(in the rows, 128 means zero)
Known rows, with every way that one mark hangs from another
Q529{Q704 Q961{Q819 Q995}}: [109 129  99 111 102  58 146 152  57 177 129  89  81 173 138 120 125 135
 117 183  99 109  18 174  68]
Q529{Q961{Q819}}: [136 109  84  93  86  77 166 114  70 183 145 139  98 183 129 121 112 161
 121 203 118 121  28 168  69]
Q958{Q521 Q961{Q995}}: [133  79 119 144 159 124 150 138 131 120 137  97  95 145 137 149 133 170
  72 100 123 143 102 122 108]
Q961{Q819 Q995}: [ 97  89  85  91 118  74 157 115 116 188 151 115  65 150 144 111 127 151
  89 163 110 134  55 159 100]
Q529{Q704}: [113 104  61  91 123 108 166 109  85 168 123 106  76 159 112 163 152 124
 156 128 123 162  20 144  75]
Q69{Q958{Q521 Q961} Q995}: [134  78 166 204 132 154 135 143 156 142 128 151 135 134 140 150 135 135
  75  74 146 172 120 109 111]
Q69{Q958{Q961{Q529}}}: [133 103  90 116 136 118 166  73  84 147 135 131  92 132 126 151 114 142
 131 127 117 165  82 131 125]
Q69{Q958{Q521 Q961{Q529}} Q995}: [143 112 163 191 148 158 150 128 132 126 141 139 133 130 131 149 122 139
 118  93 132 163 122 112 132]
Q529{Q704 Q961{Q995}}: [104 112  96 143 142  67 144 150  61 158 116  72  61 156 142 140 138 139
 116 142  96 119  20 161  55]
Q288{Q958{Q521 Q961{Q529}}}: [154 144 110 118 156 175 168 118 118 120 133 114 117 141 106 175 113 175
 169 137 104 154 116  97 136]
Q521{Q958{Q961} Q995}: [131  60 127 172 128 108 110 105 145 147 157 137 134 131 139 145 139 134
  70  75 148 173  81 126 114]
Q958{Q521 Q961{Q529 Q819 Q995}}: [147 133 120  99 138 120 166 125 103 125 161 101 116 159 126 126 107 170
 115 160 110 126 104 137 143]
Q958{Q961{Q529{Q704}}}: [151 129  48  67 136 123 177  86  45 126 137  87 103 155  86 178 135 137
 164 140 116 151  47 152 114]
Q961{Q529 Q819 Q995}: [109 124  84  79 137  80 171 100  92 174 164 102  65 146 137 109 114 154
 131 181  97 124  57 160 120]
Q69{Q958{Q521 Q961{Q819}} Q995}: [137  96 169 175  91 146 138 147 152 161 142 170 155 152 135 131 123 131
  76 116 147 162 119 123 124]
Q961{Q529{Q704} Q819 Q995}: [102 150  81  70 126  82 167 118  70 170 147  81  70 155 123 124 126 126
 162 174  95 128  34 162 115]
Q69{Q958{Q961{Q995}}}: [100  60 109 155 144  92 134 110 120 160 122 118  69 115 156 135 127 141
  54  96 113 158  94 131 110]
Q288{Q958{Q961{Q995}}}: [109  82  84 131 160 120 138 120 129 150 127  93  70 113 126 159 128 169
  75 121  93 145 102 124 117]
Q288{Q958}: [103  99  75 113 137 130 160 107 132 180 122 128  66 132 124 160 132 157
 143 141 104 162  65 117  94]
Q288{Q958{Q961{Q819}}}: [136 106  68  73  94 134 156 102 111 174 141 141 116 150  99 156 115 161
 114 176 112 150  90 135 126]
Q958{Q521{Q995}}: [130  91 145 168 146 135 148 143 160 146 145 130 118 162 136 150 152 147
 109  92 143 159  78 112  95]
Q819{Q961{Q529{Q704} Q995}}: [ 75 141 100  79 183  76 159 149  57 148 142  57  44 149 131 116 121 109
 144 150  83 130  44 155  99]

Rows
[143  99 174 170  95 138 130 144 153 160 143 167 161 164 138 133 128 127
  76 108 148 166 116 113 132]
Q69{Q958{Q521{Q995} Q961{Q819}}}
[137 123 122 149 136 117 122 109  96 131 152 103 139 135 118 159 139 109
 142  87 133 165  62 131 128]
Q521{Q958{Q961{Q529{Q704}}} Q995}
[119 113 156 183 152 162 135 157 182 157 130 132 115 141 131 160 145 150
 128  98 120 164 101  88 107]
Q288{Q958{Q521{Q995}}}
[131 135 128 145 183 153 153 137 130 116 133  85  91 122 126 157 113 178
 134 123  87 139 127 100 142]
Q288{Q958{Q521 Q961{Q529 Q995}}}
[121  57 120 175 126 125 135 109 132 161 132 147 111 120 131 150 137 129
  60  90 138 169  97 136 108]
Q69{Q958{Q961} Q995}
[ 79 114 103  86 195  74 163 129  81 151 158  78  37 140 143 100 108 139
 112 157  87 126  66 153 104]
Q819{Q961{Q529 Q995}}
[159  80 134 160 143 149 143 134 145 119 150 124 146 163 119 166 148 156
  77  86 148 159 104 117 116]
Q958{Q521{Q995} Q961}
[109  92 182 209 136 134 132 148 174 166 125 155 114 146 162 137 146 122
 106  71 140 176  91  96 100]
Q69{Q958{Q521{Q995}}}
[ 99 132  77 101 165  90 167 114  73 150 134  64  50 135 127 144 139 130
 161 134  94 137  35 150 100]
Q961{Q529{Q704} Q995}
[166 167  98  65 101 145 179 123  67 127 146 109 146 186  90 158 120 137
 184 165 124 143  69 138 132]
Q958{Q521 Q961{Q529{Q704} Q819}}
[135  79 130 140  89 101 113 108 139 167 170 155 154 148 135 124 129 129
  70 116 151 162  82 140 127]
Q521{Q958{Q961{Q819}} Q995}
[109  78 115 123 105  76 118 112 125 168 158 126 105 131 156 108 112 146
  66 130 124 148  81 146 122]
Q521{Q958{Q961{Q819 Q995}}}
[157 163 112  87 118 167 172 119 114 140 146 131 137 160 100 155 100 171
 170 179 107 144 115 112 151]
Q288{Q958{Q521 Q961{Q529 Q819}}}
[127 158  61  45 100 105 184  98  56 173 148 108  94 172 100 142 126 123
 198 188 111 142  22 159 109]
Q961{Q529{Q704} Q819}
[119 112 112 109 123  80 135  96 103 153 170 112 104 128 147 106  99 149
 107 148 112 138  82 147 142]
Q521{Q958{Q961{Q529 Q819 Q995}}}
[122 115 154 170 168 125 150 128 123 124 128 108  90 125 156 134 113 151
 112  98 107 153 118 107 134]
Q69{Q958{Q521 Q961{Q529 Q995}}}
[126  75 122 144  87 117 138 112 126 182 148 166 130 138 125 129 128 125
  60 131 139 159  97 150 122]
Q69{Q958{Q961{Q819}} Q995}
[148 115 168 186 151 151 142 125 135 123 141 135 140 142 134 151 128 136
 116  85 133 167 119 102 140]
Q69{Q958{Q521{Q995} Q961{Q529}}}
[122 101 129 159 166 148 137 153 152 131 121 100  93 127 135 160 126 175
  91 107 101 148 126  98 121]
Q288{Q958{Q521 Q961{Q995}}}
[150 121 150 143 109 167 134 152 161 150 148 145 164 160 110 157 130 155
  96 133 128 153 126 106 141]
Q288{Q958{Q521{Q995} Q961{Q819}}}
[111  81 155 184 149 120 133 143 145 140 116 121  90 129 164 138 126 148
  70  79 120 161 116 103 113]
Q69{Q958{Q521 Q961{Q995}}}
[140 141 113 121 166 131 159 140  83 104 132  63 102 150 116 162 133 145
 146 111 106 137  83 126 124]
Q958{Q521 Q961{Q529{Q704} Q995}}
[146 101 145 175 149 174 131 150 166 129 133 127 143 142 113 177 142 160
  95  92 128 162 126  93 128]
Q288{Q958{Q521{Q995} Q961}}
[139 105 140 127  86 135 153 126 128 163 131 168 135 166 136 134 112 139
 107 133 139 167 103 115 122]
Q69{Q958{Q521 Q961{Q819}}}
[126 119 133 128 126 141 140 156 148 151 135 117 113 144 131 140 113 170
  93 147 102 139 127 110 135]
Q288{Q958{Q521 Q961{Q819 Q995}}}
